What can hang from each mark:
K726: K624 K709 K990
K691: K651
K990: K726
K624: K453 K726
K453: K459 K624 K771
K248: K691
K459: K174 K453
K174: K459 K651 K771
K709: K654
K771: K453
K651: K174 K990

Every row comes from one small tree of marks. The marks that hang from a mark follow it in brackets, in the order of their numbers. Every link used is in the known rows. Which tree was each row made from?
Known rows:
K651(K990(K726)): [ 23, -15,  15,  11,  -8, -15,  -3,   2,  29,   6,  16,  -5, -15, -23,  -8,
  15, -26,   5,  -3, -11,  -3, -15,  10,  -9, -19,   6, -11,   9,  26]
K453(K459(K174(K651(K990))) K771): [ 20,   9,  16, -12, -32,   2,  39,   3,  -1, -10,  18,  -3, -41,   6,  15,
  41,   0,  -6,  26, -13,  21, -56,  -1, -24, -35,  12,  12,  14,   9]
K691(K651): [  5,   7, -16,   2, -10,   7, -17,  -7, -17, -22,   9,  -1, -10,  -2,   3,
  -1,   3,   5, -11,   0,  14,   5,   8,   1, -20, -10, -10,  -2, -11]
K453(K459(K174) K624): [ -7,  -3,  28,  -9, -42,   1,  24,   0, -25, -17, -21,  -4, -25,  27,   6,
  30,  -4,   4, -15, -30,  20, -16,  14,  -6,  -3,  -1,  -7,   2,   2]
K651(K174(K771) K990): [ 27,  -4,  -9,  14, -16, -15,   2,  21,  25,  42,  -7,   5, -28, -21,  -4,
  14,  -9,  -9,  25, -13, -26, -33,  14, -48, -28,  21,  -7,  27,  21]
K990(K726(K624(K453) K709)): [  3,  -7,  21,  -1,   0,  -7,  34,  10,  61,   0, -22,   5, -25, -10,  -5,
   4,   5,  19,   7,  -5,  19, -16,  16, -11,  19,  13, -14,  -6,  56]
K453(K459 K624): [-25,  -9,  14,  -1, -26,  10,  12,   1, -29, -13, -27,   6, -19,  26,  -8,
  25,   3,  15, -20, -33,  14,  -8,  15,  -7,  -1,  -9,   4,  -8,   3]
K174(K459 K651 K771(K453(K624))): [  4, -17,  -9,   9, -53,  18,  13,  -8,  -5, -32, -10,  21, -33, -32, -12,
   9,  -1, -12, -73, -27,  35, -59,   1, -50, -32,  14,   9,  29,  11]
K990(K726(K624(K453(K771)) K709)): [  8,   4,  14,  -2,   3,  -2,  43,   8,  66,   2, -11,   3, -36,  -1,   3,
  13,  23,  22,   0,   0,  23, -24,  13, -11,  15,  11,  -7, -15,  65]
K771(K453(K459)): [  3, -12,  12, -16, -11,   4,  22,   2,  -8, -23, -23,   5,   9, -11,  -7,
  12,   8, -10,  -3, -20,   7, -17,  -1, -30,  -2,  -4,  18,   2,  -5]
K624(K453(K459) K726(K990)): [ 21, -26,  50, -12,  -2,  15,  31,  20, -23,  -5,  -1,  -2, -33, -28,  16,
  -5,  26, -31,  23, -41,  35,   6,  25, -17,  -2, -36,  -6,   4,  30]
K771(K453(K459 K624)): [-11, -19,   8,  -8, -25,  12,  23,   1, -20, -32, -31,  11,  -2,   3, -11,
  24,   0,  -1, -35, -38,  12, -18,   9, -29,   4,  -5,  12,  -1,   6]
K248(K691(K651)): [ 11,  16, -15,  -6,  -2,  -1,  11,   3,  -9, -24,  12, -13, -18,  -2,   3,
  -2,   7,  -8,   6,  12,  26,  15,  -7,  12,   3,   0,   4,  -6, -12]
K726(K624(K453) K709 K990): [  6, -25,  31, -18,   0,   6,  46,  14,  34, -14, -14,   1, -44,  -2,  10,
  -9,  20,  -2,  32, -26,   1, -33,  16, -37,  37,  18,   9, -13,  52]
K459(K174(K651 K771)): [ 23,   6,   0,   0, -31,  -6,  18,  -2,  16,  13,  10,  13, -33,  -9,  13,
   5,  -7, -21,  -8,  12,  22, -38,  -9, -15, -26,  21,  -7,  26,   8]
K624(K726(K709(K654))): [ 13,  -6,  16, -21,  13,  -5,  18,   6,   6,  18,  -6,   9, -15, -16,  14,
   4,  -1,  14, -22,   0,   8,   2, -14, -23, -11,  -2,   2,  -3,  33]
K459(K174 K453(K624(K726) K771)): [ 40,  -7,  27,  -1, -45,  12,  48,  -9, -15,  15,   4,   9, -56,   0,  19,
  32,  17, -20, -41, -24,  35, -11,  -4, -13,   0,  -8, -12,   1,  30]
K990(K726(K624 K709(K654))): [  0,  -9,  18, -14,   3, -14,  25,  -1,  58,   8, -12,  13,  -9,   2,   6,
  18,   0,  42,  -9,  -4,  16, -25,  -5, -10,  11,  22,  -1, -19,  49]
K174(K651): [ -3,  -5, -12,   1,  -4,   4,   6,  -2,  -3, -12,   6,  15, -11, -12,  -6,
   7,  -9,   6,   4,   3,  14, -18,  -7,  -9, -15,   8,   2,  12,  -6]
K990(K726(K709)): [  6,   3,   7,  -3,  -3, -20,  16,  -4,  32,   1,  -9,  -2, -30, -10,  -6,
   4,  -7,  25, -21,  16,   4, -10,   1, -10,   1,   9,   2,  -9,  27]
K453(K459 K624 K771): [-19,   9,   0,   0, -25,  17,  27,   0, -21,  -9, -15,   7, -37,  40,   1,
  36,  24,  19, -25, -24,  19, -22,  15,  -6,  -4, -11,   6, -20,  14]
K248(K691(K651(K174 K990))): [ 29,   9, -17,  -1,  -8, -11,  10,  18,  -3, -11,   8, -21, -29, -18,  -1,
  16,  -9,  -3,  41,  -2,   3,   0,   6, -17, -15,  12,  -1,  11,  -7]
K453(K459): [-11,   0,  17,  -7, -10,   1,  10,   4, -18,  -3, -18,   0,  -4,  11,  -2,
  14,  10,   3,  13, -13,  11,  -8,   4,  -3,  -7,  -9,  12,  -3, -10]
K726(K624 K709(K654) K990): [  5, -25,  25, -31,   5,  -2,  34,   4,  32,  -7,  -3,  11, -25,  12,  23,
   6,  12,  26,  13, -23,   0, -45,  -4, -37,  30,  27,  23, -25,  44]
K174(K459 K651(K990(K726))): [ 17, -17,  17,  11, -32,  -4,   0,  -8,   6, -34,  21,  -2, -29, -46, -11,
  20, -26,   2, -13, -19,  30, -46,   7, -26, -43,   9,  -1,  34,   9]
K624(K726(K709)): [  2,  -5,   8, -16,   7,  -6,  22,  11,  -4,   6, -14,   4, -35, -15,   2,
   2,   0,   8, -23,  11,  -1,   3, -10, -26, -10,  -2,  -3,  -2,  25]
K691(K651(K174 K990)): [ 26,   2, -19,   7, -17,  -6, -16,   9, -11,  -5,   6,  -9, -25, -20,   0,
  17, -17,   9,  27, -18, -13, -14,  20, -30, -34,   5, -16,  18,  -4]
K624(K453(K771)): [ 17,  14,   3,   9,   3,  17,  23,   7,  21,  10,   9,  -8, -17,  -4,  13,
  -5,  26, -20,  17,  -9,  19,   0,  15,   1,   5, -13,  -4,  -1,  28]
K459(K453): [ 21, -14,  17,   2, -20,   3,  16, -10,  -4,  21,  -7,  13, -14, -15,  -1,
   2,  11, -18,   3, -13,  13,  -4,  -8, -16,  13,  -5,  13,  -1,  -5]
K459(K174(K651 K771(K453(K624)))): [ 24,  -9,  -6,   0, -44,   1,  28,  -7,  13,  -9,  -3,  22, -30, -15,   3,
  13, -16, -20, -45, -10,  25, -49,  -4, -33, -17,  24,  -5,  25,  20]
K624(K453(K459) K726): [  8, -12,  39,  -5,   0,  13,  22,  22, -14,   9, -16,   1, -15, -21,   6,
   1,  19, -24,  19, -25,  35,  21,  18,  -5, -13, -33, -17,  15,  22]
K248(K691): [  8,   9,  -1, -10,   9,  -6,  23,   9,   9,  -8,   3, -11,  -9,   1,   0,
   1,   5, -12,  16,  11,  15,  11, -15,  12,  18,   9,  12,  -4,  -2]
K691(K651(K174 K990(K726))): [ 32,   1, -15,  13, -20, -15, -14,   6,   6,  -4,  11, -10, -27, -32,  -3,
  21, -19,  20,  16, -13,  -1, -10,  30, -18, -40,   0, -25,  15,   9]
K651(K990): [ 16, -15,  10,   5,  -4,  -5,  -4,   6,  11,   4,  10,  -4,  -8, -12,  -4,
  10, -23,  -6,  10, -14, -14, -16,   2, -20, -13,   8,  -1,  11,  12]
K771(K453(K459(K174(K651)) K624)): [  5, -16,  10, -14, -42,   8,  37,  -5, -20, -43, -19,  11, -16,  -4,  -1,
  31, -15,  -6, -24, -34,  25, -38,   3, -32, -10,   9,   5,  14,   3]

Write each row's tree:
[ -2, -15,  18, -11, -20,  22,  38,   7, -44, -16,   2,   9, -64,  23,  12,
  34,  32,  11, -37, -40,  26, -20,  18, -17, -11, -26,   0, -21,  32] => K453(K459 K624(K726(K990)) K771)
[-13,   1,   8,  -5, -19,  20,  34,   8, -37,  -3, -11,  11, -44,  25,   3,
  41,  25,  15, -39, -27,  27,  -7,  14,  -8, -19, -25,  -8, -16,  28] => K453(K459 K624(K726) K771)
[ 31, -13,  31,   1, -51,   4,  31, -15, -10,   9,  -9,   4, -33,   2,  10,
  18,  -4, -20, -22, -27,  22, -13,  -1, -12,  18,   6,  -4,   6,   7] => K459(K174 K453(K624))
[  3,  -9,  25, -18,  10,   4,  34,  12,  56,  14, -22,   8,  -4,   1,  14,
   0,   7,  11,  29, -21,  14, -20,   0, -23,  26,  20,   4,  -5,  53] => K726(K624(K453) K709(K654))
[ 27, -21,  35, -14,   7,   5,  36,  16,   2,  -1,  -3,  -5, -53, -35,  16,
 -20,  14, -21,   3, -18,  13,   2,  15, -36,   9, -13,  -1,   1,  47] => K624(K453 K726(K709 K990))
[ -3,  -2,  12,  -2, -55,   5,  27,  -1, -15,  -4, -19,  18, -48,  16,   2,
  31,  -2,  -1, -24, -21,  35, -44,   6, -18, -23,   9,  -7,  14,  11] => K453(K459(K174(K651 K771)) K624)
[ 26, -10,  40,  -3, -27,   5,  29,  13,   8,  -6,  -1,  -9, -25, -24,   9,
  14, -16, -30,  52, -32,  29, -28,  16, -21, -19,   2,  -4,  32,  15] => K624(K453(K459(K174(K651(K990)))))
[ 31,  10,  -6,  -2, -22,  -7,  10,  15, -14, -32,  11, -31, -36, -28,   0,
  16,   0,  -9,  30, -12,  16, -11,  10, -21, -24,  10,   6,  21, -12] => K248(K691(K651(K174(K459) K990)))
[ 16,  -8,  26, -23, -25,  -4,  30,   3,  -3, -25, -16,  -4,   3, -11,   7,
  16,   1, -21,   1, -18,  14, -25,  -3, -26,  -3,   7,  13,  12,  -3] => K771(K453(K459(K174)))
[ 18,  23, -25,  -6,  -3,  -8,  16,  14, -12, -17,  -1, -18, -24,  -7,   4,
   7,   9,   1,  31,   8,  15,  14,   4,   2,  -3,   3,  -3,   2, -16] => K248(K691(K651(K174)))
[-16,   2,   8, -13, -18,  12,  47,   9, -25,  -4, -26,  11, -66,  27,   2,
  38,  25,  24, -44, -18,  18, -18,   6, -30, -16, -13,   6, -21,  36] => K453(K459 K624(K726(K709)) K771)
[ 10, -11,  21, -17,   2,  11,  56,  13,  40, -11,  -2,   2, -56,   8,  17,
  -1,  35,   4,  29, -22,   5, -44,  15, -35,  34,  16,  15, -23,  61] => K726(K624(K453(K771)) K709 K990)
[ 32,  -8,  25, -13,   8,  12,  51,  14,   8,   3,  11,  -4, -73, -22,  23,
 -10,  29, -18,  -3, -13,  16,  -9,  12, -35,   4, -16,   3, -10,  60] => K624(K453(K771) K726(K709 K990))
[ 11, -27,  30,  -7,   1,  14,  27,  16,  22, -15,   4,   3, -17,  -4,  11,
  -6,  20, -14,  38, -36,  14, -21,  24, -10,  31,   2,  -7,  -5,  40] => K726(K624(K453) K990)
[ 36,  -6,  -2,  21, -18, -24,   3,  16,  44,  44,   0,   5, -36, -32,  -8,
  19, -15,   5,  13,  -8, -11, -31,  22, -35, -35,  15, -21,  25,  34] => K651(K174(K771) K990(K726))
[ 20,   0,   6,  11, -48,  12,  28,  -3, -21,   0, -16,  -4, -46,  -9,   3,
  29,  28,   3,  -9, -38,  16, -28,  18, -35,  -5,  -3,   7,   9,  -3] => K651(K174(K459(K453(K624 K771))))
[ -8,  -8,   9,  -9,  -1, -15,  27,   4,  48,  -6, -20,   9, -24,   3,  -8,
  17,  -1,  36, -10,   7,   6, -27,   2, -11,  13,  22,  -5, -16,  41] => K990(K726(K624 K709))
[ -8,  -9,  12, -25,   7,  -4,  26,   4,  41,   7, -20,  14,  -2,  15,  11,
  12,   4,  31,  10,  -9,   2, -29, -14, -26,  18,  29,  14, -16,  40] => K726(K624 K709(K654))
[ 15, -12, -12,  11, -18,  -2,  -1,   4,  22,  22,  11,  24, -34, -25,  -9,
  10, -20, -16,  -6,  -4,   3, -49,  -6, -40, -39,  21,   1,  28,  20] => K174(K651(K990) K771)
[ 47,   8,  25,  -4, -36,   3,  43, -13,  10,  20,  12,   2, -38,  -2,  23,
  16,  20, -26,   3,  -7,  21, -21, -12, -11,   5,   4,  12,   1,   5] => K459(K174 K453(K771))
[ 38, -15,   4,   8, -39,  -7,   9,  17,  16,   6, -11,  -5, -25, -50,  -5,
  14,  -4, -22,   0, -32, -12, -56,  16, -72, -37,  20,   7,  41,  15] => K651(K174(K459 K771(K453)) K990)
[ 14,  -7,  24,  -9,  10,   2,  29,  19,  15,  13, -16,  -1, -33, -30,   6,
 -13,   6, -13,   1,  -4,  14,  16,   8, -25,  -1, -12, -10,   9,  42] => K624(K453 K726(K709))
[  5, -11,  22,   8,  -1,   0,  17,  10,  51,   1,  -7,   4,   0, -11,  -2,
   6,   8,   6,  13, -16,  29,  -4,  23,  13,  15,  -1, -26,   2,  45] => K990(K726(K624(K453)))
[  5,  13,  19,   2,  -7,  18,  31,  11,   4,   7,  -6,  -5, -20,   7,  11,
   7,  32, -19,  31, -20,  28,  -8,  20,  -3,  -2, -20,   7,  -5,  18] => K624(K453(K459 K771))
[ 12, -28,  22,   4, -54,  23,  22, -14, -40, -22,  -5,  19, -49, -36,  -7,
  22,   4, -10, -48, -40,  51, -22,  -1, -33, -18, -11,   3,  23,  -1] => K174(K459(K453(K624(K726))) K651)
[  2, -23,  -1, -12, -11,   4,  30,   5,  -7, -22, -26,  15, -26, -17,  -9,
  13, -10,   6, -64, -18,   0,  -8,  -3, -42,   1,   2,   1,  -1,  36] => K771(K453(K624(K726(K709))))
[ 11, -22,  27, -19, -35,   6,  37,   4, -27, -31, -22,   5, -17,  -9,   3,
  30,  -5, -13, -42, -37,  25, -13,   5, -30, -12,  -9,  -9,  11,  19] => K771(K453(K459(K174) K624(K726)))
[ 19, -16,  21, -26,   3,  -5,  22,  -7,  12,   0,   6,   2, -35,  -5,  24,
  -8,   5,  15,   0, -13,  -2, -30,  -5, -38,  16,  13,  32, -20,  28] => K726(K709(K654) K990)
[ 11,  -9,  29,  -8,   5,  -6,  31,   7,  71,  12, -17,   9,  -8, -12,   8,
   6,   3,  24,   8, -16,  28, -17,   9,  -7,  18,  13,  -7,  -9,  63] => K990(K726(K624(K453) K709(K654)))
[ -7,  -7,  33,  -9,  -7,  -7,  43,  12,  47,  -4, -35,   5, -30,  -2,  -6,
  15,  15,  21,  20, -14,  26, -23,  20, -16,  14,   7,  -4,  -9,  49] => K990(K726(K624(K453(K459)) K709))
[  4, -30,  13,  -3, -13,  12,  14,   3, -34, -14,   5,   9, -43,  -3,   4,
  12,   0,   5, -47, -32,  11,   2,  13, -13,   0, -17, -15,  -7,  32] => K453(K624(K726(K990)))
[  3, -21,   7,  -3, -28,   9,  23,   9, -10,   7, -32,  29, -27, -12,  -9,
  17,  13, -15, -62, -27,  21, -20,   5, -39, -20, -10,  -3,   6,  31] => K174(K771(K453(K459 K624(K726))))
[ 37,  -6,  11,  20, -38, -18,   0,  12,  30,  20,  -1,  -7, -40, -43,  -6,
  20,  -7,   1,  -2, -20,   3, -44,  26, -43, -44,  14, -13,  36,  26] => K651(K174(K459 K771) K990(K726))
[ 18,  -8,  -4,   9, -21, -17,  14,   0,  49,  24,   3,  23, -61, -34, -13,
  13, -25,   9, -21,   9,   7, -58,  -5, -49, -39,  29,   4,  20,  41] => K174(K651(K990(K726(K709))) K771)
[ -5, -27,  13, -12, -21,  13,  27,   8, -31, -26, -31,  15, -12, -10,  -9,
  27,   1,  -4, -48, -38,  19,  -5,   9, -31, -10, -17,  -4,   3,  17] => K771(K453(K459 K624(K726)))
[ 31, -11,  11,  -4, -36,   1,  26,   6,   7,   4,  -6,  12, -31, -17,  11,
  11,  -6, -29, -61, -14,  17, -19,  -2, -27, -17,   6, -21,  18,  36] => K459(K174(K771(K453(K624(K726)))))
[ 27, -39,  29,  -2, -30,  15,  27,  -7, -31,   6,  -3,  19, -48, -17,   4,
  12,  12, -16, -42, -42,  23,  -1,   5, -26,  16, -20,  -2,  -6,  23] => K459(K453(K624(K726(K990))))
[ -5, -23,  17, -25,  -1,  -3,  36,   9,  21, -21, -11,   7, -42,  13,   7,
   6,  17,  19,  10, -12, -11, -44,   1, -36,  32,  27,  19, -21,  37] => K726(K624 K709 K990)
[  9, -29,  20, -16,  -8,   7,  25,  -1, -15,  -4,  -4,  11, -49,  -1,  16,
  10,  -3,  20, -50, -30,  10, -10,   4, -33,   7,  -3,   1, -17,  47] => K453(K624(K726(K709(K654) K990)))
[ 28, -23,   1,   6, -43,   8,   9,  -1,  16, -19,   8,  14, -28, -56, -11,
   8, -12, -31, -34, -23,  20, -73,  -5, -66, -46,  23,  18,  46,  13] => K174(K459 K651(K990) K771(K453))
[  6,  -9,   5,  -7, -21,   1,  17,   4,  11,  11, -23,  20,  -7, -12,  -6,
   3,  18, -21, -23, -11,  12, -31,  -2, -35, -12,   2,  18,   5,  10] => K174(K771(K453(K459)))
[ 19,  -4,  24,  -6, -42,  -7,  21,   5,   6,  12,   0,  10, -41, -10,   5,
  25, -11, -20,  14, -13,  20, -54,  -3, -34, -40,  17,   4,  29,   6] => K453(K459(K174(K651(K990) K771)))
[ 10, -14,   2,  -4,  -9,  20,  29,   2, -27, -12,  20,   9, -59,  11,  13,
  21,  20,   7, -52, -27,  16, -12,  15, -13,  -5, -17, -10, -19,  41] => K453(K624(K726(K990)) K771)
[ 23, -22,  28, -28,  10,  -4,  26,   3,  -5,   8,   9,   8, -36, -21,  23,
  -4,   6,  11, -22, -14,   8, -11,  -8, -36,  -2,  -3,  12, -11,  38] => K624(K726(K709(K654) K990))
[-10,   2,  21,  -6,  -4,  20,  41,  21,  24,  -1, -14,   6, -12,  20,   5,
  19,  40,  -5,  42, -26,  28, -21,  18,  -4,  10,  -4,  -4,  -8,  34] => K726(K624(K453(K459 K771)))
[  1, -20,   3,  -4, -10, -14,  24,   5,  45, -14,   2,  17, -39, -21, -15,
  30, -30,  28,   2,  -5,   6, -54,  -3, -35, -17,  33,   0,  12,  41] => K174(K651(K990(K726(K624 K709))))
[  0,  12,  16,  -6, -42,  10,  38,  -2, -18, -13,  -6,  -5, -42,  40,  15,
  41,  17,   9, -19, -24,  25, -28,  12,  -3,  -9,  -1,   1, -10,  14] => K453(K459(K174) K624 K771)
[ 14,  -9,  28, -13, -33,  -6,  22,   4,  -8, -16,   4,  -1, -27,  -8,   6,
  31, -18,  -8,  32, -19,  18, -43,   0, -24, -30,  12,   5,  27,  -3] => K453(K459(K174(K651(K990))))
[  0, -27,  14, -13, -11,   5,  27,   4, -26, -16,  -9,   9, -62,   0,   3,
   8,   0,  15, -52, -23,   2, -10,   9, -34,   7,  -5,  -3, -13,  41] => K453(K624(K726(K709 K990)))
[ 14,   8,  -4,  10, -32,  -4,   4,  11,  -1,  16, -16,  -4, -28, -20,   0,
   5,  19,  -5,   1, -10,   7, -31,  16, -31, -27,   6,  -3,  27,  -2] => K651(K174(K459 K771))
[ 45, -13,  -5,  14, -21, -23,  12,  16,  50,  31,  -7,   8, -24, -50, -11,
  19, -17,  -7,  -5, -16, -13, -42,  17, -53, -30,  19, -10,  27,  38] => K651(K174(K771(K453)) K990(K726))
